Each row comes from the steps of one walk. Every step used is in the known rows, and no mark comes twice. Write the walk behind each row, first mark first.
Known rows:
tole > mufi > bilav > fuge: [-1.601  0.212  2.134  1.040  1.812 -1.382  1.964 -0.574  1.333  0.097
 -0.828  0.804 -0.516 -5.224  1.806  0.893 -1.389  0.010  0.038 -1.108
 -0.012  1.686]
fuge > torog > mufi: [-0.925 -0.235 -1.870  2.777 -2.319 -1.082 -4.895 -0.255 -1.993  0.351
  1.635 -2.560  3.537  2.292  1.248 -2.389 -1.116 -1.397  0.437 -4.709
 -1.260  0.173]
torog > mufi > tole > fuge > lifa: [-1.435  2.226 -4.285  0.131  0.485 -1.281  1.339 -1.296  0.821 -0.508
 -0.553 -2.888 -2.611 -0.512 -0.756 -1.519  0.304 -1.024  1.864 -2.563
 -1.308 -0.372]
torog > mufi > bilav: [-3.022  1.190 -1.964  0.800  1.795 -2.294 -2.350  0.809  1.483 -0.987
  0.473 -2.548 -0.664  2.786 -0.706 -1.992 -0.861 -1.275  4.323 -1.530
 -3.072  1.194]
bilav > fuge > podira > mufi > tole: [ 2.159  1.405  3.410 -2.861  0.427  2.575 -3.057 -2.544  1.062 -1.838
 -1.193  1.180 -2.830 -1.549 -1.147  2.170 -0.323  1.360 -1.436 -1.027
  1.137  0.413]
lifa > mufi > torog > fuge > bilav: [-0.430  1.113 -2.205  1.026 -0.126 -1.718 -0.801  2.626 -3.885 -0.647
  1.962 -1.567  3.499  0.839 -0.220  0.121  2.218  0.398 -0.328  4.143
 -0.121 -2.081]
tole > fuge > podira: [-0.370 -3.772 -0.603  1.019 -0.820 -0.892  3.388  0.243 -0.180  0.260
 -2.460  2.145 -0.249 -0.540 -0.123 -2.068  1.468 -0.324 -2.147 -1.063
  2.819  1.476]
podira > mufi > bilav > fuge: [ 0.600  0.630  2.477 -1.460  1.202  4.716 -0.389 -0.085  1.313 -0.458
 -0.180  1.417 -2.315 -2.140 -1.296  2.202 -2.415  1.497  0.810  0.632
 -1.366  1.055]
tole > fuge > podira > mufi > lifa: [ 2.362 -0.375 -2.116  0.501  0.158  2.260  6.005  0.359 -1.393 -0.327
 -1.171  2.827 -1.814 -2.528 -1.237 -0.783  0.446 -0.167 -2.152  1.082
  1.986  2.477]
torog > mufi > bilav > fuge > podira: [-0.965  1.160  1.031 -0.467  3.357 -2.731 -4.348  0.034  0.718 -3.850
  0.588 -2.130 -1.959  2.521 -1.134  0.443 -0.429 -1.602  2.616 -1.879
 -1.750  1.560]
lifa > mufi > bilav > fuge > podira: [ 0.738 -0.448  4.182 -0.509  1.183 -1.499 -2.260  1.905  0.272 -1.426
  0.222  1.582 -0.214  0.614  0.244  3.074  0.796 -1.806  0.211  3.999
  1.253  0.572]
lifa > mufi > tole > fuge: [-1.089  0.964 -1.429 -0.324 -0.999  0.265  2.662  0.896  1.386  1.440
 -1.767  1.147 -0.438 -2.784  0.159  0.681  1.935 -1.678 -0.076  3.620
  0.088 -0.271]
mufi > torog: [-2.373 -0.209 -1.285  0.767  1.154 -3.323  1.779 -1.783  0.465 -0.112
 -0.235  0.048  2.623  0.892 -0.610 -3.745  0.315  0.367  1.854 -1.033
 -0.974  0.422]
bilav > fuge: [-0.062 -2.079  6.208 -0.884  1.099  0.722 -4.933 -2.075  4.300  0.315
 -0.907 -0.285  0.437 -0.913  0.827  1.413 -0.506  0.792 -1.882 -4.624
 -1.298  0.041]
mufi > tole > fuge: [-3.465 -0.568 -2.362 -0.852  0.488 -0.307  5.699 -2.502  2.782  0.702
 -3.636  0.695 -2.831 -2.305  0.490 -2.017  0.607 -0.431  0.974 -0.259
  0.796  0.371]
tole > fuge > podira > mufi: [ 1.363 -1.686 -1.550  0.565 -1.592  2.713  3.629  0.976 -1.351  0.354
 -1.913  2.699 -0.997 -2.326 -1.582 -0.892  0.760  0.751 -2.448  0.091
  2.060  1.427]
mufi > bilav: [-3.624 -2.332  0.762  0.264  1.088 -1.833  2.019 -0.192  2.296  0.666
 -0.948  0.769 -0.825  2.341  1.212 -1.961 -1.408 -0.380  3.437  0.655
  0.489  1.074]
lifa > mufi > podira: [ 0.512  1.914 -0.532  0.687 -0.478 -1.462 -1.771  2.220  1.158  0.323
 -0.570  1.672  2.601  3.321 -0.778  0.268  0.909 -2.172 -0.273  1.916
 -1.927 -0.672]
torog > fuge > podira > mufi: [ 1.245 -0.753 -3.290 -1.028 -1.735  2.166 -2.287  1.279 -2.942 -0.196
  0.497 -1.726  0.395  2.599 -0.775 -1.265  0.925  3.598 -2.832 -1.472
 -0.805 -0.816]
podira > mufi > torog > fuge > lifa: [ 1.948  1.683 -4.091 -0.412 -0.484  3.085  1.676  0.060 -3.715 -0.119
  2.033 -1.382  0.996 -0.402 -2.070 -0.886 -0.602  3.661 -0.970 -0.683
 -2.103 -1.258]
lifa > mufi > tole > fuge > podira: [-0.193  1.097 -1.706 -0.510 -1.264 -0.628  2.630  1.003 -0.116  0.471
 -1.876  1.729 -0.980 -1.694 -0.231  0.489  2.566 -1.589 -0.455  4.434
  1.908  0.083]

Which walk is each row?
[ 2.781  0.842  3.474 -1.681  1.399  1.241 -2.915 -1.809 -0.693 -2.919
 -0.111  1.338 -0.551 -1.296 -2.041  1.650 -0.009  1.378 -1.819 -1.269
  0.478  0.794] => bilav > fuge > podira > mufi > torog
[ 0.764 -2.177 -1.428  0.078 -0.698 -0.697 -0.348  2.208 -2.564  0.826
  2.520 -3.077  0.981  3.400  1.847  0.695  0.630  1.584 -1.765 -0.048
 -0.099 -2.742] => torog > fuge > lifa > mufi > bilav
[-1.209 -0.752 -3.877 -0.323  1.839 -4.412  1.186 -0.728 -3.599 -2.917
  0.565 -1.897  2.111  3.344 -0.993 -3.493  2.058  1.591 -0.369 -0.923
 -0.548 -0.295] => mufi > torog > fuge > podira
[-0.103  0.661 -2.396  0.308  0.470 -2.060 -0.902  2.249 -2.259 -0.337
  1.493 -1.468  4.103  0.727 -0.785 -0.408  2.540  0.095 -0.995  2.222
 -2.776 -1.194] => lifa > mufi > torog > fuge
[ 2.045  0.430  2.658 -1.272  0.600  4.702  0.274 -0.421  0.216 -0.115
  0.912  1.150 -2.671 -1.576 -0.717  2.707 -2.911  1.837  0.359  0.277
  0.162  0.081] => podira > mufi > bilav > fuge > lifa
[-0.401  2.224 -3.406 -1.430 -1.173  5.443  4.581 -0.927  0.999  1.327
 -2.344  1.502 -3.134 -4.435 -1.794 -0.303 -0.763  1.552  0.289  1.059
 -0.698  0.385] => podira > mufi > tole > fuge
[ 2.499 -0.953  1.631  1.414 -3.876  0.189 -1.671  1.160 -0.242  4.249
  2.101 -0.077  2.258  1.218  2.023  0.582 -0.102  0.567 -1.318 -0.022
  2.158 -2.377] => fuge > lifa > mufi
[-2.851  2.491 -4.450 -0.205  1.240 -1.055  0.698 -1.001  1.924 -0.985
 -1.609 -2.522 -2.195 -0.869 -1.427 -1.926  0.768 -1.432  2.355 -2.207
 -2.857  0.530] => torog > mufi > tole > fuge
[ 0.416 -2.959  5.763  0.555 -0.052  0.487 -5.008 -2.528  0.850 -0.608
  0.345 -0.368  2.020 -0.546  2.153  1.506 -1.244 -0.371 -2.677 -5.270
  0.277 -0.010] => bilav > fuge > torog
[-0.493  3.317 -2.642 -1.888 -2.113  5.152  1.086 -1.586  1.661  2.081
 -1.546  0.812 -2.282 -2.274 -1.196 -0.967 -1.394  2.251  1.572  0.804
 -1.042 -0.246] => podira > mufi > tole
[ 0.813  0.845 -2.603  0.126  0.126 -3.090 -0.874  2.326 -3.705 -1.438
  1.409 -0.859  3.614  1.825 -1.038 -0.641  3.075 -0.001 -1.226  3.050
 -0.884 -0.862] => lifa > mufi > torog > fuge > podira
[-1.155 -0.448  1.181  0.707 -0.340 -0.988 -0.275  2.791  0.954  1.458
  0.327  1.116  1.136  0.856  0.773  0.682  0.288 -1.532  1.781  4.267
 -0.098  0.249] => lifa > mufi > bilav
[ 2.616  0.193  5.347 -1.503 -0.013  0.517 -3.070 -1.862  1.825  0.469
  0.860 -0.506 -0.950 -1.300  1.388  3.892 -0.107  0.158 -1.998 -1.341
  1.281 -2.029] => bilav > fuge > lifa > mufi > tole
[-0.062 -0.484  4.401 -0.298  1.437 -0.399 -2.188  1.799  1.654 -0.371
  0.360  0.997  0.329 -0.410  0.516  3.212  0.259 -1.650  0.426  3.175
 -0.488  0.315] => lifa > mufi > bilav > fuge
[-2.051 -0.511 -1.986  2.506 -0.320 -2.182 -2.417  0.072 -2.555 -1.370
  1.656 -2.050  1.908  2.970  1.258 -1.954 -1.682 -2.293  2.439 -2.482
 -0.671  0.938] => fuge > torog > mufi > bilav
[ 3.744 -0.123  5.483 -0.636  0.863 -0.356 -3.748 -0.539  1.243 -0.776
  1.123  0.292  0.420  1.185  0.556  4.027 -0.301 -0.693 -2.903 -2.193
  0.285 -1.768] => bilav > fuge > lifa > mufi > podira
[-1.805 -0.959 -2.049 -0.607 -0.467 -0.269  6.509 -2.774  1.460  1.241
 -2.266  0.334 -3.236 -1.629  1.223 -1.359  0.079 -0.010  0.429 -0.675
  2.707 -0.775] => mufi > tole > fuge > lifa
[ 0.491 -4.226  0.301  1.816 -1.397  0.496  4.551 -0.313  0.416  2.603
 -0.712  0.625  0.014 -1.492  1.181 -0.904 -0.013  0.373 -2.243 -3.016
  2.374 -0.577] => tole > fuge > lifa
[ 1.409  0.855  0.094 -0.027 -3.262 -0.312  0.391 -0.414  0.127  3.245
  1.101 -0.295 -0.063  0.858  2.035  0.547  0.060  0.139  0.064  1.420
  2.614 -2.551] => fuge > lifa > mufi > tole
[-1.782 -3.184  4.536  0.154  2.601 -1.356 -0.478 -1.655  0.499 -2.296
  0.090  0.397 -0.533  0.976  2.011  1.333 -2.036 -1.485  1.006 -1.282
  1.174  1.181] => mufi > bilav > fuge > torog
[ 0.096  3.543 -2.673  1.221  2.033 -1.569 -1.657 -0.521  2.289 -0.086
  1.692 -2.953  0.239  1.612 -0.171 -2.094 -0.711 -1.581  2.136 -2.656
 -4.025  1.864] => torog > mufi > lifa
[ 1.012  0.140  2.170 -0.579  0.491  4.570 -0.474 -0.324 -0.942 -1.024
  0.554  1.306 -1.324 -1.817 -0.461  2.342 -2.902  0.869  0.350  0.195
 -0.468  0.952] => podira > mufi > bilav > fuge > torog
[ 1.409 -1.121  1.515  1.136 -2.029 -0.892  0.803  1.478 -0.749  2.634
  2.068  0.341  0.594  1.903  2.131  1.022 -0.747 -0.364  0.669  2.222
  2.922 -1.674] => fuge > lifa > mufi > bilav
[ 0.830  0.405 -1.021 -0.595 -1.470  1.601  0.752  0.635 -1.942 -0.233
 -0.492  2.383 -1.669  1.773 -1.124 -1.287 -0.965  1.316  1.273  2.560
  2.693  1.457] => fuge > podira > mufi > bilav
[-0.134  1.274 -0.607  1.090 -0.365 -2.186 -0.431  1.486 -0.633  0.822
  0.816  0.609  3.992 -0.295 -0.756 -0.807  1.637 -0.995  0.450  2.975
 -1.243 -0.296] => lifa > mufi > torog
